Each row was made from one walk, in order. Every step used is in the known rows, and no mark comes twice. Write each row's walk.
In the rows, 128 means zero.
Known rows:
S-G: [144 117 131 115 116 128 153 128 148 145 144 104 124 130 101 144 124 156
 110 121 127 147 106 130 112 137 135 161 125 128 126 129  78 143 123 123
 101 108 142 113 185]
D-U-Q-E-S-X: [133 108 168 142 126 157 128 134 130 135 213  56 152 133 147 140 139 151
 114  78  99 137 130 106 111 234 155 176 165 143 165 156  85 140 176 127
  53 136 227 138 113]
G-S-J-K: [214  86  84 121 155 134 134 115 162 127  97  44 109 106  91 136 142 154
  92  86 120 100  96 141 119 141 101 181 104 131 123 121 102  93 179 140
 101 116 164 126 148]
D-U-Q-J-S-N: [134 109 165 142 190 154  91  98 151 180 146  60 136 123 119  77  74 128
 113  99  84 112 109 152  64 216 119 170 168 137 157 102 103  92 144 117
  89  89 216  98 128]
E-Q-G-S-X: [151  83 131 112 100 143 173 152 129 148 173  67 130 151 154 134 169 172
  83 120 110 124 119 103 109 148 164 199 114 170 129 111  67 123 189 123
 110 105 179 121  96]
N-Q-E-S-X: [143  95 148 116  72 146 151 136 137 135 189  85 149 153 153 133 155 162
 106 117 122 134 138  86 138 236 186 180 164 131 134 135  74 143 165 145
  93 121 165 163 144]
Q-X: [150 130 133  95 126 114 138 139 114 147 147  94 139 139 127 139 117 158
 121 115 147 113 105 124 110 157 129 171 147 144 116 106 109 130 141 127
  91 107 148 110 126]
H-S-X-Q-E: [137 117 132 132  50 148 115 111 114 158 209  92 162 112 149 129 141 169
 102 160  99 151 113 111 114 173 157 212 132 140 100 179  98 139 159 100
  64 113 132 145 153]
U-Q-E: [145 124 124 144 155 138 123 125 139 159 181  99 162 143 128 110 131 139
  97 123 111 113 102 103 138 178 146 145 156 157 130 152 123 160 152  95
  73 122 156 120 135]
J-S-X-Q: [146 125 150 111  71 129 110  84 130 161 111  75 116  79 152 115 181 153
  93 144 139 137  99 103 112 151 154 187 137 121 144 161 111  83 167 142
 100  68 156 144 136]
S-J: [198  84  92 103 133 129 149 123 147 136 114  86 132 133 103 119 125 146
 114  89 136 112 110 116 131 156 109 162 111 141 106 123  96 119 135 123
  99 114 141 124 163]
Q-J-S: [148 128 154 132 156 139 112 110 158 191 124 105 125 127 137  95 114 152
 109 153 133 103  87 143  94 168 158 169 154 127 145 127 109 107 137 115
 124  79 179 108 146]
H-S-X: [135 130 143 120  96 125 123 100 118 157 164  86 148 134 102 117 127 166
 110 119  91 136 117 100 102 155 137 195 143 105 101 159  83 143 134 123
  72 119 156 144 134]
E-S-N-K: [134  52 158  95 147 111 149 167  96 106 135  91 132 134 109  91 120 171
 109  52  95 135 105  93 172 153 137 158 147 152 112  69  74 148 131 152
  59 126 163 117 140]
Q-J: [142 102 128 128 153 147 129 152 153 167 153 113 138 156 130 113 114 150
 122 135 145 108 102 139  99 162 140 165 147 123 132 108  99 126 136 105
 105 103 152 112 160]
H-S-X-K: [148 103 149 128  71 107 113  83 108 164 162  52 141 150 118 108 136 181
  99 123  70 137 114  76 115 149 127 196 159 119  94 153  89 140 146 130
  57 119 140 124 121]
E-S: [140  94 135  99 141 129 157 144 131 140 152 102 121 142 123 132 139 155
 110  96 119 112 118  87 159 153 151 166 142 131 127 121  88 143 134 144
  86 124 160 126 144]
X-K: [162  89 134 124 115 118 125 116 123 151 122  67 122 148 128 111 143 160
 102 125 108 107 106  89 142 129 118 152 147 138 110 122 114 140 148 126
  78 114 124 112 137]
S-N-Q: [146  77 132  95 121 126 127 134 125 133 125  88 133 154  99 106 102 142
 107  99 105 115 134 103 121 184 124 158 145 133 106  74  95 140 135 141
  87 127 106 124 172]
G-S-X-Q: [149  77 129  99  92 132 130 145 129 141 149  57 115 104 168 161 171 168
 120  96 116 116 107 112 114 148 147 189 114 127 123 136  98  88 186 150
  76 100 133 136 145]
G-S-J: [203  69  78  98 155 133 150 136 167 133 129  53 114 123 126 133 130 158
 118  61 115  94 116 126 132 157 118 169  92 152 101 121 103  97 157 131
 100 117 152 122 163]
G-S-X: [153  93 132 102 121 121 131 143 142 143 154  63 117 124 152 149 153 160
 111  76 107 100 119 113 110 161 149 181 121 126 126 124  95 102 170 145
  84 123 169 137 130]
U-Q-G-S-X: [139 109 131 131 124 131 136 146 133 147 177  50 144 134 134 126 145 127
  86  88  93 120 102  97  96 159 154 188 149 157 134 129  80 107 165 131
  76 115 194 118 100]
U-Q-G-S: [134 120 111 140 156 147 140 161 144 168 174  76 137 132 123 124 129 115
  92  85  87 111 103 106 118 138 155 170 146 166 116 121 102 124 155 132
  82 119 159  96 117]
D-R: [146  97 132 128 155 133 147 149 162 160 151 106 156 156 132 133 125 120
 111 105 151 130  93 120 116 148 154 140 135 133  92 114 131 144 124 122
  75  84 141 121 137]
D-U-Q-J-S-G: [128 150 170 162 167 162 108 100 180 203 154  69 128 104 113 108  92 142
 120 127 104 142 106 179  50 205 146 176 173 123 163 135  95  84 129 116
 115  58 220  84 149]
U-D-R: [115 113 145 135 174 137 139 132 183 173 151  82 169 166 122 153 118 132
  92 111 146 130 102 116  98 136 151 138 165 115  98 117 115 145 126 130
  73  61 141 124 159]
N-S-X-Q-G: [106 130 164 120  37 170 145 149  99 138 135  94 146 122 112 120 144 147
  88 139 109 168 120 122 119 131 157 179 141 137 115 153  80 107 135 132
  70  90 136 136 156]
Q-E-K: [164  94 107 145 116 146 122 121 126 132 162 137 150 159 153 101 139 153
  92 138 130 113  79 120 146 174 184 168  98 177 127 111 120 160 169  87
  88 114 124 108 133]
E-Q-X: [154  98 142  88 121 127 160 137 113 158 150  96 128 170 133 130 143 172
 114 140 139 126 126 104 110 162 140 162 136 162 122 114 103 136 166 119
 107  82 152 107 111]
D-U-Q-G-S-X-K: [136 100 147 168 102 149 114 125 121 153 179   4 137 130 145 133 135 139
  90  65  67 125 127 109  81 176 122 181 155 156 135 117  91 105 186 139
  51 118 197 108  80]
J-K: [162 123 127 136 147 142 118 106 130 140 105  94 119 131  82 114 141 137
  84 132 135 132  84 126 109 126 116 167 137 122 143 118 124 140 163 127
  90 118 153 122 136]
E-Q-J: [159  65 137 125 154 144 154 151 156 179 146 107 128 183 131 106 138 165
 111 157 135 107 125 122 111 158 160 165 132 151 128 110  90 130 161 100
 123  84 147 100 141]
X-Q: [143  95 124 111 106 139 131 131 131 150 126 107 126 117 134 130 157 142
 117 135 143 124 112 110 136 122 127 156 123 136 113 128 123 124 147 126
  76  99 102 115 164]
U-Q: [145 108 131 127 163 122 120 124 143 160 142  89 131 144 101 108 139 127
 106 103 107 119 106  94 130 148 130 145 157 139 131 138 117 139 142 116
  69 108 150 106 134]
E-Q-J-S-N: [150  72 153 104 155 139 137 112 152 188 126  77 130 154 129  66 116 177
  84 155 110 105 112 123 106 183 144 182 135 157 144  97  78 111 155 114
 125  73 179 103 132]
G-S: [153 101 119 107 156 132 139 149 150 148 155  75 109 133 139 135 139 145
 114  89 105  89 118 124 131 138 141 160 112 143 113 117 118 122 158 135
  86 124 147 117 143]

Which walk is each row?
[167 114 117 103 119 151 153 141 136 133  97  78 130 138  70 102 113 156
 117  94 103 120 127 130 153 151 125 152 121 139 103 147  92 117 117 123
  84 101 143 132 179]
N-S-J
[141 110 158 128 136 146 156  95 183 209 137  97 119 137 123  97 140 187
 106 195 125 137 101 143  86 167 176 188 137 140 150 126  70 101 142 117
 157  41 190  94 156]
E-Q-J-S-G
[132 126 124 141 147 141 146 138 132 160 165  97 152 148  99 111 124 110
  90 119 117 132  96 102 120 137 138 157 158 161 125 121 107 151 135 116
  85 116 164 104 125]
U-Q-G
[115  81 142 115  45 155 165 142 112 142 169  84 142 115 146 145 175 153
  87 112 134 168 111  81 131 149 163 207 143 143 127 131  54 121 158 158
  81 110 164 137 139]
E-S-X-Q-G
[144  92 146 112  97 137 152 141 122 136 192  83 149 135 159 137 155 176
  97 105 112 130 112  87 147 204 171 191 142 131 147 148  64 150 167 128
  84 145 184 155 132]
Q-E-S-X
[187  92  71 114 127 146 172 155 156 138 152  65 133 120 117 132 118 145
 104  73 113 110 101 135 120 141 127 186  98 172  95 110  82 119 150 127
 108 116 157 122 147]
Q-G-S-J
[146 119 136  99 107 136 129 145 120 147 143 107 138 156 114 136 112 145
 130 123 140 125 127 116  95 192 145 165 166 144  98 101 112 122 139 133
 107  92 126 121 143]
N-Q-X
[166  70 152 106  97 105 149 125  98 172 141  61 118 179 136 114 153 195
 103 142 117 119 122  89 118 152 131 168 153 176 115 116 103 136 182 122
 104  83 129  97  99]
E-Q-X-K
[147  85 110 116 134 158 179 164 143 162 172  86 115 153 141 119 153 149
  91 129 107 114 127 113 126 124 155 184 107 195 116 100  89 133 176 123
 112 106 158 101 106]
E-Q-G-S
[141  85 143  98  68 111 119 107  84 158 166  44 153 163  94 106  66 175
 110 120  55 140 136  95  95 193 115 196 183 143  63  91  87 136 136 137
  68 115 106 110 134]
H-S-N-Q-X-K
[162  69 123 121 162 149 111 141 161 152 120  56 132 143 103 111  90 147
  93 109  98 104 101 158  64 200 120 190 153 128 124  71  89  88 172 147
 102 110 147 105 166]
G-S-N-Q-J-K
[175  43  99 119 113 154 118 143 128 124 164  97 147 162 157 101  99 154
  85  92  72  96 104 125 134 224 185 184 102 183 102  71 100 130 183 114
  90 124 106 112 151]
G-S-N-Q-E-K
[143 111 125 121  83 146 139 160 139 144 162  68 145 136 138 141 138 138
 100 103 116 123 127 115  83 174 165 188 142 143 106 104  78 109 157 153
 100 112 154 137 129]
N-Q-G-S-X
[146 135 149 139 139 149 107 112 163 200 122  98 132 137 130  83 121 137
 116 176 129 104 110 137  92 197 170 169 172 131 133 115 112  92 136 125
 133  61 155 117 155]
N-Q-J-S
[130  96 122  97 134 125 127 108 119 151 164  90 143 145  87 104  76 160
 105 104  69 132 111 103 124 143 113 187 132 131  85 112  86 156 122 115
  61 136 132 117 153]
H-S-N
[159 102 175 149  84 120 101  84 149 193 111  49 134 140 141  80 138 167
  93 159 116 111 104 107  81 211 160 185 201 115 140 123  88  77 153 139
 123  66 166 134 137]
N-Q-J-S-X-K
[135 144 163 165 188 163  96 102 164 200 143  72 133 123 122  88 103 118
 122 128 107 104 111 158  72 201 144 159 177 136 167 134 125  91 141 113
 101  69 216  98 120]
D-U-Q-J-S
[130 144 151 134  52 145 121  93 124 164 124  87 130  84 151 110 179 143
  75 158 139 149  90 108 106 134 152 202 141 149 137 140  90 101 152 130
 108  72 168 139 121]
J-S-X-Q-G
[151  66 117  82 154 119 137 150 137 125 145  61 123 135 135 129 104 164
  95  63  82  94 116 119 130 153 117 171 111 144 107  90  91 121 157 146
  74 138 140 107 150]
G-S-N
[139 110 120 119 103 139 146 152 135 132 170  68 138 131 154 135 143 151
  82  93 112 119 101 115  97 144 146 199 122 156 118 116  78 122 155 142
  97 120 177 130 115]
Q-G-S-X
[149 126 166 131 124 127 108 103 154 177 126  82 137 125 148  95 136 155
  97 144 134 108  87 133  84 191 162 194 158 111 154 137  89  91 140 118
 121  73 202 134 134]
Q-J-S-X
[191 117  97 134 126 138 127  79 146 149 108  73 135 118  48 110 114 147
  90 123 100 143  95 135 105 140  99 198 120 124  99 148  94 128 143 119
  88 114 157 132 161]
H-S-J-K
[133 104 124 112 101 147 147 143 120 137 145  96 156 151 100 104  90 130
  89 111 114 134 126 110 101 172 125 177 145 159 102  64  77 153 126 132
  97 130 117 118 159]
S-N-Q-G
[150 158 138 117 122 124 129  85 159 169 119  94 106 103 115 121 130 167
  97 140 117 134  97 137 114 138 152 174 136 123 138 141  96 114 121 135
 126  80 170 119 163]
J-S-G
[113 101 169 119  75 171 123 156 122 162 126  81 148 134 126 116 132 169
 117 139 117 139 122 147 102 164 161 178 148 100 122 158  79  87 149 120
  80  72 135 125 179]
N-S-X-Q-J
[159 101 175 127 123 140 131  99 158 198 133  78 119 147 156  86 167 176
  95 172 124 113 107 112  85 186 180 190 146 131 166 145  76  93 168 116
 135  54 204 130 112]
E-Q-J-S-X
[160  56 136  88  87 101 128 146 108 145 148  12 128 152 142 128  95 183
 112  72  72 100 124 102 101 193 120 179 159 154  81  73  96 105 169 160
  86 115 113 106 133]
G-S-N-Q-X-K
[155  76 128  69 120 112 134 159 116 143 157  53 129 140 133 139  82 159
 124  69  90  98 131 122  90 205 129 173 141 155  88  67  91  99 154 158
  91 115 131 113 143]
G-S-N-Q-X
[131 101 107 124  98 161 145 164 134 155 159  88 124 109 163 146 147 131
  99 118 127 122 105 126 128 122 145 189 111 168  99 115 103 112 168 134
  92 107 122 108 146]
X-Q-G-S
[128 129 128 150 169 173 133 156 140 153 187  57 130 128 131 133 105 108
 119  73  92 114 130 143  95 162 132 170 138 174 129 107 111 121 160 134
  72 125 193  91 102]
D-U-Q-G-S
[130  96 148 113 147 110 112 131  84 131 150 100 149 123  86  71  76 165
 103  82  65 144 115 123 134 137 117 166 144 143  85  89  94 154 113 118
  52 124 131 107 144]
H-S-N-K
[192  75 102 112 103 150 171 143 159 143 170  80 144 144 124 123 125 163
 118 104 130 121 127 103 165 232 164 173 143 162 108 118  74 146 139 134
 108 129 150 154 179]
N-Q-E-S-J
